Each row was made from one walk, in order. Every step used is in the known rows, and no mark comes twice. Write each row's walk.
Known rows
timot -> nopu -> rofovud: -1.47,0.45,1.16,-0.11,0.70,-1.22,1.11,-3.65,-2.64,0.19,-0.12,0.32,1.03,0.89,-0.52,0.27,2.13,2.96,0.40
bolis -> tife: -0.34,-0.07,1.26,0.07,0.07,0.05,0.95,-1.72,-2.22,0.44,0.41,0.45,1.07,-0.07,0.73,-0.51,0.13,0.11,-0.55
timot -> bolis -> rizon: -0.60,0.67,-1.76,-1.31,0.94,-0.42,-0.17,-0.38,-5.57,1.51,-0.42,-0.77,1.08,2.05,0.64,3.29,3.75,1.77,0.25
vidi -> nopu: 1.25,1.32,-1.33,0.47,-2.00,0.37,1.44,0.05,1.24,-0.35,-1.04,-0.64,0.43,-1.32,0.27,-0.74,-1.97,0.77,-0.57
rizon -> bolis -> nopu: 0.68,0.15,-0.43,-1.09,2.09,0.10,-1.00,0.04,-5.14,-0.34,0.86,0.34,0.88,2.49,0.30,0.37,1.75,4.27,-0.40
balev -> nopu -> rizon -> bolis -> rofovud: 0.01,-0.40,1.43,-1.45,1.45,-0.63,-0.40,-1.94,-5.32,0.58,-0.40,0.21,0.34,2.42,-0.05,1.46,2.02,2.83,0.01
bolis -> nopu: 1.02,0.32,-0.39,-0.51,1.51,1.38,0.18,-0.89,-1.60,-0.12,0.15,-0.05,1.32,0.88,0.06,-0.25,1.15,2.88,-0.40
balev -> nopu -> rizon -> bolis: -0.31,-0.61,0.70,0.02,-0.60,-1.39,-0.33,-0.33,-4.96,0.30,-0.31,-0.13,-0.31,1.79,0.02,2.27,1.69,2.94,0.27
rizon -> bolis: -0.41,-0.20,-0.07,-0.72,0.76,-1.58,-1.49,1.16,-4.43,-0.27,0.89,0.49,-0.56,2.10,0.29,0.73,0.75,1.72,0.02
vidi -> nopu -> rizon: 0.24,0.49,-0.24,0.38,-2.11,2.28,1.72,-1.23,0.98,-0.31,-1.16,-0.66,0.74,-1.70,-0.38,1.32,-0.93,1.42,0.63
nopu -> rofovud -> bolis -> balev: 0.37,-1.15,1.11,-0.54,-0.41,0.02,-0.64,-3.25,-1.31,1.05,1.34,0.78,2.14,5.06,-0.78,2.34,0.17,1.77,-1.74
timot -> nopu -> rofovud -> bolis -> balev: -0.01,-1.18,1.09,-0.10,-0.39,-1.03,-0.04,-3.80,-2.83,1.03,1.07,0.59,2.81,5.09,-0.81,1.74,0.72,2.79,-1.82
nopu -> rizon: -0.73,-0.56,0.81,-0.01,-0.51,1.99,0.56,-1.30,-0.06,-0.01,-0.31,-0.16,0.38,-0.65,-0.60,1.91,0.65,0.77,1.07
timot -> bolis: -0.97,0.82,-1.74,0.01,-0.18,-2.54,0.22,0.40,-2.54,0.89,-0.36,-0.83,0.48,1.80,0.42,2.33,1.03,1.51,0.09
balev -> nopu -> rofovud -> bolis: -0.67,1.55,1.03,-0.32,-2.40,-2.39,-0.15,-2.87,-1.51,0.62,0.66,0.07,0.53,2.59,-0.66,3.57,2.73,2.40,-1.67
nopu -> tife: -0.79,0.36,1.20,0.46,-0.79,1.25,0.89,-0.94,-0.13,0.82,0.13,-0.01,0.12,-1.73,-0.10,-0.76,0.66,0.33,0.62
nopu -> rizon -> bolis: -1.00,-0.67,0.54,-0.73,0.37,0.00,-1.05,0.15,-4.44,-0.26,0.64,0.35,-0.28,1.50,-0.19,2.27,1.27,2.33,0.85
rofovud -> bolis: -0.65,1.15,-0.03,-0.40,-1.98,-1.35,-1.03,-0.17,-0.70,-0.10,1.36,0.07,0.65,1.55,-0.51,2.67,1.34,0.71,-1.44
vidi -> nopu -> rofovud -> bolis: -0.56,2.32,0.07,-0.77,-2.74,-0.79,0.08,-2.35,-0.26,-0.17,0.96,0.15,0.89,1.39,-0.71,3.09,1.07,2.34,-1.43
bolis -> balev: 1.46,-2.31,0.39,0.29,0.77,0.85,0.05,-1.34,-0.53,1.00,0.07,0.34,1.63,3.24,-0.08,-0.55,-1.68,0.30,-0.90
bolis -> timot: 1.74,-2.10,-0.19,-1.09,1.59,0.06,-0.97,0.09,-2.14,1.62,-0.43,0.02,0.33,3.13,-0.36,1.65,0.23,0.93,-0.44

Which walk is each row?
0.66,-0.92,0.49,-1.95,0.46,-0.74,-1.64,-1.83,-2.95,1.67,0.86,0.46,0.84,4.87,-1.07,4.53,2.09,2.41,-1.27  nopu -> rofovud -> bolis -> timot
-1.47,-0.67,0.47,-0.17,0.38,-1.27,-0.37,-0.55,-6.24,-0.29,0.30,0.12,0.61,1.56,-0.23,1.56,2.01,3.62,0.82  timot -> nopu -> rizon -> bolis
0.04,-0.32,0.52,-0.42,0.72,3.15,0.68,-1.98,-1.31,-0.12,-0.19,-0.20,1.45,0.06,-0.55,1.76,1.61,3.09,0.78  bolis -> nopu -> rizon
-1.80,1.46,0.86,-0.50,-1.44,-2.35,-0.12,-3.06,-2.81,0.04,1.26,0.32,1.47,2.32,-0.91,2.88,3.05,3.07,-1.12  timot -> nopu -> rofovud -> bolis
-0.91,-0.46,1.30,-1.60,2.25,-0.53,-0.40,-2.10,-6.36,0.08,0.10,0.40,1.07,2.18,-0.25,0.86,2.26,3.37,0.47  timot -> nopu -> rizon -> bolis -> rofovud
1.83,-1.09,0.52,1.16,-2.19,-2.37,0.46,-1.96,-1.68,1.62,-0.56,-0.45,1.63,4.11,-0.05,1.17,0.15,1.59,-2.60  rofovud -> bolis -> balev -> nopu
1.41,-2.27,-0.30,-1.66,2.20,-1.15,-2.16,1.03,-5.69,1.42,0.27,0.41,-0.13,4.74,-0.14,2.28,0.86,2.35,-0.44  rizon -> bolis -> timot
-0.43,-1.10,0.97,0.08,0.63,-1.14,0.41,-1.13,-6.08,1.69,-0.12,-0.06,1.14,1.39,-0.24,-0.25,2.09,3.37,0.27  rizon -> bolis -> timot -> nopu -> tife
-0.57,-0.59,1.83,0.07,-0.40,-1.06,0.68,-1.99,-6.23,0.70,0.17,0.32,0.80,1.41,0.75,1.27,1.47,2.47,-0.36  balev -> nopu -> rizon -> bolis -> tife
-0.20,0.20,-0.31,-0.43,-0.94,0.23,-0.14,0.18,-3.66,-0.50,-0.03,-0.05,0.01,0.67,-0.01,1.83,0.01,2.87,0.51  vidi -> nopu -> rizon -> bolis
0.44,-1.84,-0.28,-0.46,1.83,-3.01,-0.59,-0.26,-7.39,1.10,-0.31,-0.04,1.27,3.89,-0.17,0.61,1.81,3.85,-0.49  rizon -> bolis -> timot -> nopu
-1.36,1.48,0.90,-1.05,-1.45,-1.01,-0.83,-2.39,-1.04,0.07,1.61,0.56,0.60,2.31,-0.87,3.57,2.31,1.82,-1.06  nopu -> rofovud -> bolis
1.97,-1.91,0.49,0.94,-0.45,-2.54,0.19,-1.09,-4.10,1.53,-0.86,-0.18,0.88,4.43,0.44,0.00,-0.20,2.26,-1.69  rizon -> bolis -> balev -> nopu
0.13,-0.49,1.03,0.91,-1.69,0.27,1.43,-1.89,-0.68,0.68,-1.49,-0.77,0.29,-0.31,-0.35,1.84,1.17,1.48,0.32  balev -> nopu -> rizon
0.54,-1.53,0.35,1.11,-1.31,-0.50,1.57,-2.54,-2.26,1.77,-1.65,-0.98,1.61,2.72,-0.17,2.72,0.60,2.46,-0.22  timot -> bolis -> balev -> nopu -> rizon
1.06,-1.96,1.20,1.11,-1.23,0.75,1.44,-2.76,-0.93,1.34,-1.45,-0.55,1.36,1.80,-0.40,1.51,0.14,1.70,-0.27  bolis -> balev -> nopu -> rizon
0.10,0.26,0.65,-1.79,1.19,0.70,-0.22,-1.48,-4.28,-0.05,-0.17,0.26,0.60,1.53,-0.07,1.09,0.65,2.79,0.24  vidi -> nopu -> rizon -> bolis -> rofovud
0.00,0.63,0.93,0.04,0.36,2.35,1.03,-1.64,-1.46,0.71,0.28,-0.06,1.17,-1.05,-0.04,-0.96,1.53,2.65,0.30  bolis -> nopu -> tife
-0.42,1.34,0.86,-0.22,-0.90,1.41,0.34,-1.73,-1.91,0.65,1.15,-0.01,1.61,-0.07,-0.35,0.76,2.44,3.07,-0.61  rofovud -> bolis -> nopu -> tife
0.70,-0.47,1.62,1.36,-2.57,-0.68,1.29,-2.46,-1.47,2.11,-0.32,-0.37,1.46,1.53,-0.15,0.17,0.77,1.63,-1.49  rofovud -> bolis -> balev -> nopu -> tife
-0.66,-0.23,1.17,-0.51,0.71,-1.22,-0.22,-0.81,-5.78,0.24,1.12,0.83,0.60,1.57,0.96,0.07,0.75,1.53,-0.56  rizon -> bolis -> tife
-0.25,0.50,0.83,-0.43,0.84,1.32,0.08,-0.90,-4.29,0.57,0.83,0.25,0.82,0.25,0.16,-0.45,2.07,3.74,0.29  rizon -> bolis -> nopu -> tife
